Known rows, with every way that one mark hangs from another:
J_129(J_972(J_915)): [.00, -.11, .03, -.36, -.18, .04, .21, -.16, .17, .20, -.11, -.04, .06, -.35, .06, -.01, .08, -.30, .04, .17, -.22, .04, .04, -.35]
J_972(J_214 J_589 J_877): [-.26, .20, -.20, .23, .23, .11, .07, .17, -.35, .02, .11, -.09, -.14, -.07, .18, -.08, .04, -.02, -.01, -.03, .28, .03, -.03, .23]
J_699(J_127(J_214(J_972(J_589)))): [.12, -.36, .11, .05, -.38, .18, -.15, -.28, -.16, .24, -.05, .05, .62, -.01, .45, -.09, -.24, -.18, .00, -.19, .29, .11, .10, -.26]
J_129(J_972(J_214(J_127))): [-.03, -.23, -.01, -.17, .12, .00, -.17, -.07, .02, -.07, -.01, -.27, .13, -.12, -.07, .16, -.16, -.05, .16, .08, -.14, .17, .02, -.39]
J_972(J_129 J_589 J_915): [-.08, .23, .14, -.07, -.16, -.09, .25, .09, .04, .48, .03, .23, -.08, -.19, -.08, -.16, .22, .01, -.28, .12, -.07, -.37, -.18, .16]
J_127(J_214(J_972(J_877 J_915))): [.28, .00, -.09, -.19, -.01, .16, .02, -.13, .13, -.11, -.02, .04, .02, -.03, .13, -.11, .05, -.17, -.02, -.33, -.05, .09, .24, -.13]
J_589(J_972(J_129 J_877)): [-.08, .33, -.10, .05, .12, .08, -.06, .04, -.15, .01, -.08, .16, -.37, -.21, -.06, -.20, .13, -.18, .05, .04, .30, .05, -.14, .39]
J_972(J_214 J_589 J_915): [-.22, .13, .00, .11, .08, -.03, .31, .00, -.12, .24, .07, -.17, -.14, -.01, .02, -.01, -.02, .12, -.15, .12, -.14, -.09, -.13, .10]
J_877(J_972(J_129 J_214(J_127) J_915)): [.09, .22, .21, -.11, .03, -.13, -.13, .03, .36, .04, -.02, -.17, -.16, .24, -.26, .16, .25, .38, .21, .18, -.40, .10, .01, .26]
J_699(J_127(J_214(J_972(J_915)))): [.18, -.34, .16, -.10, -.36, .18, -.03, -.40, .21, .13, -.11, -.01, .35, .05, .29, -.02, -.13, -.08, .03, -.16, .03, .08, .13, -.20]
J_127(J_214(J_972(J_877)) J_699): [.34, -.24, -.09, -.20, .10, .18, -.28, -.06, -.17, -.34, -.17, .22, .38, .06, .33, .03, .07, -.18, .07, -.40, .10, .11, .22, -.35]
J_127(J_214(J_972(J_915)) J_699): [.39, -.31, .06, -.32, -.02, .05, -.12, -.18, .01, -.19, -.18, .16, .40, .10, .20, .13, .03, -.10, -.02, -.29, -.23, .00, .15, -.42]
J_589(J_972(J_877)): [-.18, .22, -.27, .13, .17, .14, .11, -.08, -.24, -.02, -.17, .03, -.24, -.24, .07, -.15, -.01, -.40, .12, .08, .34, .24, .02, .25]
J_699(J_127(J_214(J_972(J_589 J_877)))): [.10, -.21, -.11, .08, -.34, .19, -.19, -.16, -.11, .09, -.08, .05, .43, -.01, .44, -.10, -.18, -.15, .03, -.22, .37, .12, .08, -.06]
J_589(J_972(J_214 J_915)): [-.15, .17, -.06, .10, .20, .01, .18, -.16, -.08, .00, -.08, -.28, -.41, -.04, -.11, .01, -.16, -.02, .02, .14, -.14, .20, -.15, .28]
J_127(J_214(J_972)): [.31, -.29, .19, -.19, .04, .25, -.04, -.30, -.18, .00, .06, .12, .45, -.08, .24, -.15, -.09, -.32, .09, -.35, .10, .15, .38, -.44]
J_214(J_972): [-.02, -.24, .24, .04, -.07, .19, .34, -.18, -.15, .03, .19, .11, .24, -.14, .17, -.19, -.01, -.34, .15, -.05, .25, .12, .33, -.35]
J_214(J_972(J_129)): [.06, -.09, .41, -.05, -.12, .14, .17, -.06, -.08, .08, .28, .26, .10, -.13, .06, -.23, .14, -.16, .09, -.10, .21, -.09, .20, -.20]
J_972(J_877 J_915): [-.11, .19, -.15, -.03, .06, .15, .38, -.07, .22, .10, -.11, .07, -.33, -.16, .07, -.11, .29, -.19, -.03, .06, .04, -.09, .12, .17]
J_214(J_972(J_129 J_589 J_915)): [-.05, .09, .19, .02, -.35, -.11, .29, .12, .02, .20, .25, .19, -.01, -.12, -.04, -.18, .08, -.02, -.19, .05, -.03, -.24, -.05, -.01]
J_127(J_214(J_972) J_699): [.38, -.43, .13, -.25, .07, .15, -.21, -.20, -.25, -.18, -.12, .23, .60, .05, .34, .06, -.02, -.22, .06, -.36, .02, .11, .25, -.54]
J_877(J_972(J_129 J_214 J_915)): [.08, .30, .36, -.17, .02, .02, -.04, .00, .20, .08, .06, -.11, -.19, .10, -.08, .02, .39, .26, .26, .12, -.28, .13, .04, .26]

Rows:
[-.05, -.36, -.12, .14, -.15, -.20, .01, .13, -.18, -.09, -.06, .15, .49, .08, .06, .12, -.24, -.10, -.07, .11, .08, -.01, .09, -.41]	J_214(J_127(J_699) J_972(J_589))
[-.14, -.07, -.20, .09, .13, -.26, .02, .15, .00, .00, -.16, -.13, .01, .23, -.14, .30, -.12, .31, -.21, .21, -.35, -.17, -.26, .04]	J_972(J_214(J_127(J_699)) J_589 J_915)
[-.15, -.02, -.11, .18, .32, -.03, -.07, -.14, -.19, -.06, -.11, -.26, -.15, .04, -.16, .06, -.34, -.03, .10, .13, .03, .25, -.08, .16]	J_589(J_972(J_214(J_127)))
[-.02, -.20, .01, .04, -.15, -.11, .30, -.12, .35, .02, .06, -.04, .04, .06, -.17, .02, -.15, -.09, -.04, .11, -.16, -.02, .22, -.25]	J_214(J_127 J_972(J_915))
[-.10, -.11, -.17, .13, .34, -.08, -.21, -.05, -.22, -.24, -.24, -.18, -.04, .16, -.11, .22, -.27, .05, .07, .14, -.01, .24, -.17, .05]	J_589(J_972(J_214(J_127(J_699))))
[-.08, .33, .09, .01, .17, -.07, .01, -.05, .00, .01, -.03, -.14, -.54, .00, -.26, -.04, .02, .18, -.04, .10, -.16, .01, -.30, .43]	J_589(J_972(J_129 J_214 J_915))
[-.17, .04, -.42, .00, .07, -.09, -.24, .23, -.08, -.09, -.01, -.26, .01, -.13, -.02, .14, -.19, -.01, .00, .10, -.01, .12, -.13, -.09]	J_129(J_972(J_214(J_127) J_589 J_877))
[.09, -.01, .16, -.12, .16, -.22, -.17, .09, .31, -.12, -.10, .00, -.22, .28, -.35, .29, .15, .51, -.14, .06, -.41, -.32, -.29, .12]	J_972(J_129 J_214(J_127(J_699)) J_915)
[-.08, .51, -.15, .07, .18, -.02, -.05, .11, .06, -.16, -.06, -.16, -.77, .00, -.26, -.05, .12, .21, -.03, .05, -.06, .00, -.34, .64]	J_589(J_972(J_129 J_214 J_877 J_915))
[-.09, .40, -.07, .11, .29, .09, -.20, .11, -.20, -.19, .02, -.09, -.52, -.04, -.10, -.09, .04, .06, .10, -.04, .22, .11, -.25, .52]	J_589(J_972(J_129 J_214 J_877))
[.26, -.30, .37, -.15, -.34, .22, -.29, -.29, .05, .13, -.01, .16, .45, .03, .30, -.08, -.04, -.05, .08, -.27, .22, .00, .07, -.16]	J_699(J_127(J_214(J_972(J_129))))
[-.14, .06, -.16, .22, -.16, .11, .26, .14, -.25, .01, .18, .11, .12, -.18, .23, -.22, -.03, -.31, .00, -.04, .37, .07, .20, -.07]	J_214(J_972(J_589 J_877))
[-.18, .02, -.38, .23, .28, -.11, -.19, .30, -.24, -.23, -.11, -.06, -.01, .17, .02, .22, -.07, .19, -.07, .06, .08, -.04, -.17, .15]	J_972(J_214(J_127(J_699)) J_589 J_877)
[.00, -.03, .29, -.01, .27, -.02, -.15, .01, .05, .04, .11, -.01, -.09, .11, -.26, .06, .06, .27, .04, -.04, -.06, -.18, -.07, .07]	J_972(J_129 J_214(J_127))
[-.06, .47, -.18, -.02, .01, -.03, .09, .05, .15, .02, -.14, .07, -.57, -.16, -.20, -.14, .19, -.07, -.07, .12, .03, -.05, -.23, .54]	J_589(J_972(J_129 J_877 J_915))
[.04, .12, -.08, .03, -.20, -.13, .10, .17, .48, -.13, .09, .09, -.32, .08, -.29, -.01, .11, .15, -.10, .03, -.09, -.22, .02, .16]	J_214(J_127 J_972(J_129 J_877 J_915))
[.30, -.18, .10, -.23, -.05, .14, .08, -.30, .07, .03, .01, .05, .25, -.05, .14, -.08, -.04, -.19, -.04, -.30, -.15, .06, .27, -.33]	J_127(J_214(J_972(J_915)))
[.00, -.16, -.28, -.16, .16, -.01, -.37, .17, .05, -.40, -.18, -.18, .02, -.01, .00, .31, -.03, .05, .14, .06, -.10, .16, -.09, -.19]	J_129(J_972(J_214(J_127(J_699)) J_877))
[-.05, .31, -.08, .07, -.31, -.06, .22, .29, .09, .03, .21, .19, -.27, -.11, -.02, -.19, .19, .02, -.17, .02, .06, -.23, -.05, .22]	J_214(J_972(J_129 J_589 J_877 J_915))
[-.13, -.01, .03, .10, -.27, -.05, .47, -.01, -.06, .20, .15, .04, .10, -.14, .11, -.16, -.07, -.22, -.13, .09, .03, -.06, .11, -.17]	J_214(J_972(J_589 J_915))
[-.10, .08, .12, .12, .15, -.15, -.18, .17, -.16, .19, .14, .02, .01, .06, -.22, .02, -.07, .28, -.13, .03, .02, -.23, -.22, .14]	J_972(J_129 J_214(J_127) J_589)
[-.14, .10, -.27, -.02, .03, .07, -.14, .22, -.27, -.05, .06, -.19, -.02, -.25, .20, .00, -.03, -.14, .06, .04, .11, .17, -.12, -.08]	J_129(J_972(J_214 J_589 J_877))
[-.03, .00, -.25, .11, -.14, -.08, .26, .03, .41, -.17, .02, -.06, -.20, .07, -.17, .03, -.04, -.04, -.03, .09, -.06, -.01, .18, .01]	J_214(J_127 J_972(J_877 J_915))
[.20, -.42, .27, -.08, -.30, .27, -.13, -.43, -.03, .11, -.07, .04, .54, .04, .43, -.08, -.18, -.18, .14, -.25, .25, .17, .21, -.29]	J_699(J_127(J_214(J_972)))
[.02, .07, -.02, .01, .33, -.05, -.36, .25, .08, -.34, -.06, .07, -.24, .23, -.21, .22, .20, .38, .03, -.05, .01, -.17, -.20, .24]	J_972(J_129 J_214(J_127(J_699)) J_877)
[-.05, -.27, .08, .02, .37, .00, -.13, -.08, -.09, -.16, -.10, -.07, .17, .23, -.04, .26, -.06, .14, .06, .03, -.07, .02, .00, -.18]	J_972(J_214(J_127(J_699)))
[-.11, .21, .04, .08, .04, -.27, -.01, .21, .14, .21, .08, -.09, -.24, .11, -.35, .10, .00, .45, -.27, .12, -.31, -.36, -.33, .27]	J_972(J_129 J_214(J_127) J_589 J_915)
[.05, -.17, .27, -.01, -.12, -.05, .03, -.02, .14, .03, .18, .17, .14, .01, -.18, -.05, -.03, -.02, .01, -.01, .07, -.13, .17, -.21]	J_214(J_127 J_972(J_129))
[-.10, -.12, -.13, .13, -.25, -.23, .32, .05, .14, .15, .06, -.02, .13, .01, -.12, .01, -.24, -.05, -.19, .18, -.13, -.12, .09, -.19]	J_214(J_127 J_972(J_589 J_915))
[.00, .37, .19, -.05, -.09, -.13, -.03, .16, -.01, .23, .07, -.11, -.11, .06, -.02, -.02, .30, .28, .11, .17, -.24, .07, -.10, .32]	J_877(J_972(J_129 J_214 J_589 J_915))
[-.10, .04, -.02, .14, .12, -.08, -.11, .03, -.18, .14, .00, -.21, .28, .12, .05, .09, -.06, .07, .26, .21, -.04, .32, .14, .02]	J_877(J_972(J_214(J_127) J_589))
[.02, .02, .01, .05, -.09, -.04, -.04, .17, .24, -.17, .17, .16, -.10, .02, -.19, -.07, .06, .01, .03, -.04, .18, -.11, .13, .01]	J_214(J_127 J_972(J_129 J_877))
[-.15, .48, -.10, .09, .05, -.10, .00, .32, .04, .08, .13, -.04, -.54, .00, -.14, -.08, .27, .33, -.20, .00, -.07, -.29, -.35, .53]	J_972(J_129 J_214 J_589 J_877 J_915)
[.03, -.43, .04, .01, -.02, -.06, .03, -.05, .01, -.23, -.05, .14, .40, .13, .02, .15, -.14, -.11, .09, .04, .02, .04, .18, -.42]	J_214(J_127(J_699) J_972)
